Known rows, with every way that one mark hangs from another
k48[k352]: [ 0.17  0.79 -0.40 -0.64  0.47  0.94 -2.51  1.82  0.29  0.93 -2.00 -0.54
  1.45  0.48 -1.77  0.12  1.11 -1.27 -0.83 -0.15  1.28 -0.96]
k48[k22 k334[k502[k825[k705]]] k352]: [-1.09  1.28  3.11 -2.48 -0.72 -0.28 -1.69  0.76  0.60 -0.58 -0.89 -1.96
  1.99  4.14  1.93 -0.18  2.84 -0.07 -1.67  0.95  5.02  1.23]
k502[k825[k48[k22] k449 k705]]: [ 0.90 -1.68  6.74  0.83  0.94 -1.57  0.92  1.75  0.10 -1.70  0.14  0.88
  0.56  2.49  0.43  1.54  0.17  1.48 -1.06  1.92  4.00  0.57]
k745[k46 k352]: [ 0.57 -2.37  0.08  0.71  0.82  2.60 -0.90  0.95  0.12  0.00 -0.67 -1.90
  3.47 -0.89  0.45  1.20  1.71 -1.84 -1.72  0.14  3.87 -2.35]
k705[k825[k48[k352] k449[k169]]]: [ 0.37 -1.97  3.02 -0.41  0.91 -1.45 -1.59  2.19  0.02 -1.92 -0.28  1.49
 -0.05 -1.82 -2.59 -0.22  0.21  2.38  1.53  3.33 -0.11 -1.30]
k46[k48[k334]]: [-2.35  0.17 -0.66 -0.29  0.37  0.81 -2.90  0.22  0.53  0.04 -1.34 -0.45
  1.96 -1.10 -0.89 -0.05 -0.33 -1.64 -1.97  0.43  0.35  0.01]
k705[k825[k48[k334[k502]]]]: [-1.22  0.76  3.90 -1.90 -1.36 -1.87 -1.63 -0.51 -1.25 -1.31  0.75 -1.07
  2.30 -1.05  0.23 -0.14 -0.16 -0.45 -1.01  0.47  0.20 -0.39]
k705[k825[k48]]: [ 0.17 -0.55  3.30 -0.35  0.16 -1.80 -0.64  0.95 -1.00 -0.66  0.24 -0.44
  1.27 -2.41 -1.84  0.54 -0.28 -0.50 -0.12 -0.10  0.76 -0.78]
k46[k48]: [-1.27 -0.39 -0.48  0.98  0.98  0.33 -1.81  0.92  0.84 -0.22 -1.74  0.03
  1.32 -1.21 -1.80  1.02 -0.48 -2.10 -2.08 -0.51  1.07 -0.85]
k745[k352 k443[k48[k334]]]: [-3.18 -1.49  1.08 -1.09  1.40  0.86 -1.12  0.01  0.66 -0.83  1.25 -4.04
  3.50  0.09 -0.59 -0.13  2.24 -1.61 -1.24  2.40  2.94 -1.26]
k443[k48[k22 k334[k502] k352]]: [-2.63  1.35  1.16 -2.63  0.63 -0.88 -4.02  0.95  1.18 -0.49 -2.43 -1.30
  2.29  3.38 -0.61 -0.46  2.35  0.27 -1.72  2.46  2.28  1.00]
k46[k48[k334[k502[k825]] k352]]: [-4.22  0.88  0.45 -2.37  0.41  0.91 -1.52  0.33  1.67 -1.12 -2.01 -1.07
  1.62  1.88 -0.29  0.57  0.45 -1.96 -3.04  0.11  0.59  0.47]
k449[k169]: [ 1.62 -0.56 -0.69  0.61 -0.33  0.30 -1.86  1.91 -0.07 -0.64 -0.26  0.84
  2.75 -2.99 -1.48 -0.02  1.26 -0.44 -0.26  1.43  2.13 -2.44]
k745[k46]: [ 1.55 -0.35  1.45  0.34 -0.14  1.88 -1.41  0.56 -0.69 -0.34 -1.85  0.26
  3.86 -0.39 -0.52  0.20  1.35 -1.61 -2.15 -0.21  3.08 -1.87]
k169[k48[k22 k352]]: [-1.05 -0.45  0.22  0.80  0.89  0.67 -2.61  2.96  2.71  1.12 -3.01 -2.62
 -0.50  0.16 -2.05 -0.35  1.02 -0.98 -1.77  0.36  2.74  0.28]
k169[k48[k22 k334[k502[k825]] k352]]: [-3.27  0.15  1.77 -1.74 -0.06  0.84 -1.12  1.66  2.83 -0.23 -1.80 -3.46
  0.50  2.08  0.26 -0.30  1.29 -1.11 -3.07  0.54  2.71  0.84]
k449[k169[k48]]: [ 0.34 -1.54 -0.91  2.26 -0.46  1.00 -0.96  2.00  1.26 -0.78 -0.91 -0.89
  1.34 -4.04 -2.23  0.38  0.33 -0.88 -1.38  1.10  1.90 -2.49]
k502[k825[k48[k334 k352]]]: [-2.25  0.73  2.59 -2.81  0.36  0.47 -1.17  1.76  0.29 -0.27 -1.05 -0.61
  1.72 -0.09 -1.25  0.14  0.46 -0.75 -1.38  1.42  0.06  1.10]
k48[k22 k334]: [-0.17  0.78  0.90 -1.07 -0.05 -0.07 -3.51  1.39  0.40  1.12 -0.44 -1.36
  2.15  0.05  0.50 -1.18  1.53 -0.39 -0.98  1.33  2.96  0.15]
k705[k825[k48[k22 k334[k502]] k449]]: [-1.00 -0.50  5.89 -1.47 -0.25 -2.73 -2.15  0.09 -0.07 -1.68  0.83 -0.56
  0.77  1.73  1.15 -0.55 -0.31  1.95 -0.52  2.22  1.15  0.26]
k169[k48]: [-0.19 -0.62  0.06  1.89 -0.11  1.26 -0.45  1.39  0.94  0.37 -1.47 -1.91
  0.75 -1.57 -1.81  0.91 -0.41 -2.04 -2.41 -0.97  1.33 -1.77]
k169[k48[k334 k352]]: [-2.11  0.38 -0.76 -0.37 -0.20  2.20 -2.58  1.32  1.33  0.95 -2.20 -2.69
  0.45 -0.56 -1.66 -0.61  0.43 -1.39 -1.90  0.40  0.22 -0.16]
k449[k169[k48[k22]]]: [ 0.38 -1.78 -0.20  2.04  0.08 -0.10 -1.91  2.90  2.32 -0.39 -1.14 -1.30
  0.84 -3.33 -1.74 -0.43  1.15 -0.21 -1.11  1.88  3.63 -1.21]

Rows
[-0.71  0.43  3.78 -1.81 -0.48  1.09 -0.09 -0.31 -0.55 -1.72 -0.45 -0.29
  1.49  5.47  1.70  0.81  1.00  0.77 -1.67  1.14  2.25 -0.57] : k48[k334[k502[k825[k449 k705]]] k352]
[-1.31  0.50  4.41 -1.44  0.32 -1.28 -4.12  1.20  1.31 -0.88 -1.53  0.32
  0.61  3.66  0.90 -0.53 -0.07  1.68 -1.62  3.09  0.55  1.02] : k825[k48[k22 k334[k502] k352] k449]
[ 0.52 -2.40  2.14  2.17 -0.42  0.24 -2.01  1.41  1.06 -1.35  0.02 -0.95
  0.43 -0.31  0.37 -0.84  1.05  2.24 -0.48  3.83  3.86 -0.57] : k825[k449[k169[k48[k22 k334]]] k705]
[ 0.75 -3.12  2.59  2.67  0.01  1.23  2.44  1.39  0.68 -2.52  0.16 -0.26
  0.41 -0.46 -0.90  1.76  0.26  0.97 -1.23  1.59  3.23 -2.32] : k502[k825[k449[k169[k48]] k705]]
[-0.93 -0.17  3.84 -1.76  0.09 -2.39 -2.64  1.18 -0.23  0.11  0.57 -1.48
  1.25 -1.81 -0.43 -1.22  0.88  0.58  0.17  1.82  2.01  1.26] : k705[k825[k48[k22 k334]]]
[-3.52 -2.62  1.89 -0.22  1.77  1.62 -3.08  0.25  2.78 -0.56 -0.45 -3.96
  3.24 -0.35  1.06 -1.96  2.59 -2.11 -2.66  2.44  5.80  0.24] : k745[k46[k48[k22 k334]] k352 k443]
[-1.44 -0.91  0.31  0.34 -0.70  1.68 -2.63  1.02  1.91 -1.87 -1.45 -0.66
  0.62  0.43 -0.55 -0.55  0.07  1.01 -1.58  2.80 -0.19 -1.85] : k825[k449[k169[k48[k334[k502] k352]]]]
[ 0.76  0.39  2.92  0.40 -0.08 -0.58 -2.29  1.58 -0.77 -0.42 -1.72  0.38
  1.24  0.41 -1.27  0.76  0.66 -0.31 -0.87  0.78  2.12  0.51] : k825[k48[k352] k705]
[-2.63  1.65  0.49 -2.50  0.07  0.31 -3.12  0.02  0.05 -0.89 -2.11 -0.96
  2.77  2.58 -1.19  0.35  1.50 -0.47 -2.04  1.52  0.44 -0.18] : k443[k48[k334[k502] k352]]
[-0.88  1.48  2.39 -2.37 -1.19  0.89 -0.57 -0.11 -0.55 -0.89 -0.64 -1.49
  2.56  3.40  1.48  0.45  1.99 -1.00 -1.86  0.18  3.16  0.08] : k48[k334[k502[k825[k705]]] k352]
[-3.28  1.06  0.13 -1.61  0.56 -0.46 -5.08  0.97  2.37  0.00 -2.72 -1.15
  1.00  1.95  0.15 -1.04  0.95 -0.87 -2.40  1.38  1.91  1.47] : k46[k48[k22 k334[k502] k352]]
[-1.48 -0.80 -0.94 -0.22  0.14  0.86 -4.10  2.97  2.69  0.32 -1.90 -2.00
  0.51 -2.32 -1.53 -1.92  2.03  0.42 -0.70  3.43  2.49  0.40] : k449[k169[k48[k22 k334 k352]]]
[-1.88 -0.33  4.01 -2.10  1.03  0.72 -0.58  1.41  0.34 -1.03 -0.84  0.62
  0.61  1.86 -0.73  0.54 -0.33  0.87 -1.25  2.34 -0.95  0.41] : k502[k825[k48[k334 k352] k449]]
[-1.54 -0.80  2.56  1.14  0.87  1.60 -1.63 -0.31  1.31 -1.52 -1.81 -0.86
  3.58 -0.56 -1.32 -1.19  1.20 -2.76 -3.45  0.16  3.76 -1.18] : k745[k46[k48] k443]
[ 1.50 -2.20  1.63  0.23  0.34 -0.65 -0.50  1.19 -0.45 -1.74  1.09  0.83
  1.09 -1.70 -1.57 -0.02  0.71  1.67  1.37  1.93  1.48 -3.07] : k705[k825[k449[k169]]]
[ 0.67 -1.02  7.34  0.58  0.11 -2.10  0.96  0.85  0.15 -2.67  0.08  0.79
  1.16  4.00  1.68  1.94 -0.14  1.40 -2.27  1.35  4.08  0.10] : k334[k502[k825[k48[k22] k449 k705]]]
[-1.20  0.05  0.65 -1.14  2.05 -0.86 -2.91  2.43  1.29  0.21 -2.96 -0.71
  1.28  1.95 -2.78  0.11  2.32  0.03 -0.88  2.02  2.86  0.69] : k443[k48[k22 k352]]
[-2.11 -0.30 -0.35 -0.14  1.98 -0.39 -4.04  2.53  2.64  0.69 -3.21 -0.48
  0.04  0.66 -2.03 -0.34  0.94 -1.11 -1.50  0.92  2.53  1.17] : k46[k48[k22 k352]]
[ 1.05 -2.44  3.71  0.50  0.45 -1.85 -0.65  1.46 -0.66 -2.36  1.07  1.72
  0.87 -2.95 -1.93  0.32 -0.43  2.09  1.16  2.84  0.32 -1.97] : k705[k825[k48 k449[k169]]]
[-2.81  0.56  1.29 -1.42  0.43  0.91 -5.03  0.35  2.14 -0.68 -3.85 -0.69
  2.68  2.18  0.60 -1.51  1.83 -0.99 -3.33  1.84  3.35  1.41] : k745[k46[k48[k22 k334[k502] k352]]]
[-0.66  1.42  4.27 -1.23 -1.01 -1.79 -4.13  0.87  0.09 -0.61 -1.58 -0.71
  1.81  2.44  1.49 -0.66  1.58  0.52 -1.54  2.30  3.38  2.03] : k825[k48[k22 k334[k502] k352] k705]
[ 0.74 -1.23  4.59  1.00  1.12 -1.55 -1.96  2.04  0.79 -0.62 -0.71  1.10
  0.45  1.10 -0.53  0.57 -0.71  1.26 -1.14  2.12  1.64 -0.22] : k825[k48[k22] k449]
[-1.66 -2.93  3.09  0.13  2.41  0.77 -1.16  1.02  1.84 -1.22 -0.62 -3.48
  3.85  0.90 -0.67 -0.43  3.68 -1.32 -2.04  2.67  6.89 -0.96] : k745[k46 k352 k443[k48[k22]]]
[ 2.46 -2.22  4.73  2.13  0.35 -2.22 -1.96  2.19  0.15 -2.16  0.10  2.27
  1.18 -0.39 -0.13  0.23  0.70  2.88  0.31  4.24  3.86 -0.38] : k825[k48[k22] k449[k169] k705]
[ 0.25 -1.65  4.37  0.40  0.01 -1.01  0.96  1.22  0.60 -3.71  0.58  2.33
  2.01 -0.14 -0.26  1.85 -0.72  1.02 -1.70  2.37  0.85 -2.44] : k334[k502[k825[k48 k449[k169]]]]
[-1.79 -0.12 -0.31 -0.33 -0.93  0.33 -4.06  2.11  2.81 -0.68 -1.96 -2.18
  1.01 -0.96 -0.36 -1.59  1.83  0.22 -1.71  2.86  2.68 -0.04] : k449[k169[k48[k22 k334[k502] k352]]]
[-2.10  1.31  1.83 -3.21  0.01  0.14 -2.01  1.42  1.56 -0.08 -1.16 -1.85
  1.90  3.16  0.97 -0.60  2.20 -0.63 -2.00  0.96  3.12  0.80] : k48[k22 k334[k502[k825]] k352]
[ 0.39 -1.54  4.74  0.27  0.76 -1.60 -0.16  0.79 -0.82 -1.36  0.57  0.51
  0.18 -0.37 -1.53  0.89 -1.09  1.11  0.17  0.81 -0.25 -1.19] : k705[k825[k48 k449]]
[-2.43  0.83  0.69 -0.65 -0.56  0.68 -3.66  1.40  2.50  0.33 -2.44 -3.15
  0.48  1.58  0.17 -1.09  0.99 -0.86 -2.71  0.92  2.21  0.58] : k169[k48[k22 k334[k502] k352]]
[-0.34  0.73  3.56 -1.08 -0.03 -1.26 -4.16  1.63 -0.11  0.29 -1.54 -0.66
  1.36  1.07  0.23 -1.11  1.82  0.72 -0.45  2.72  3.16  2.50] : k825[k48[k22 k334 k352] k705]
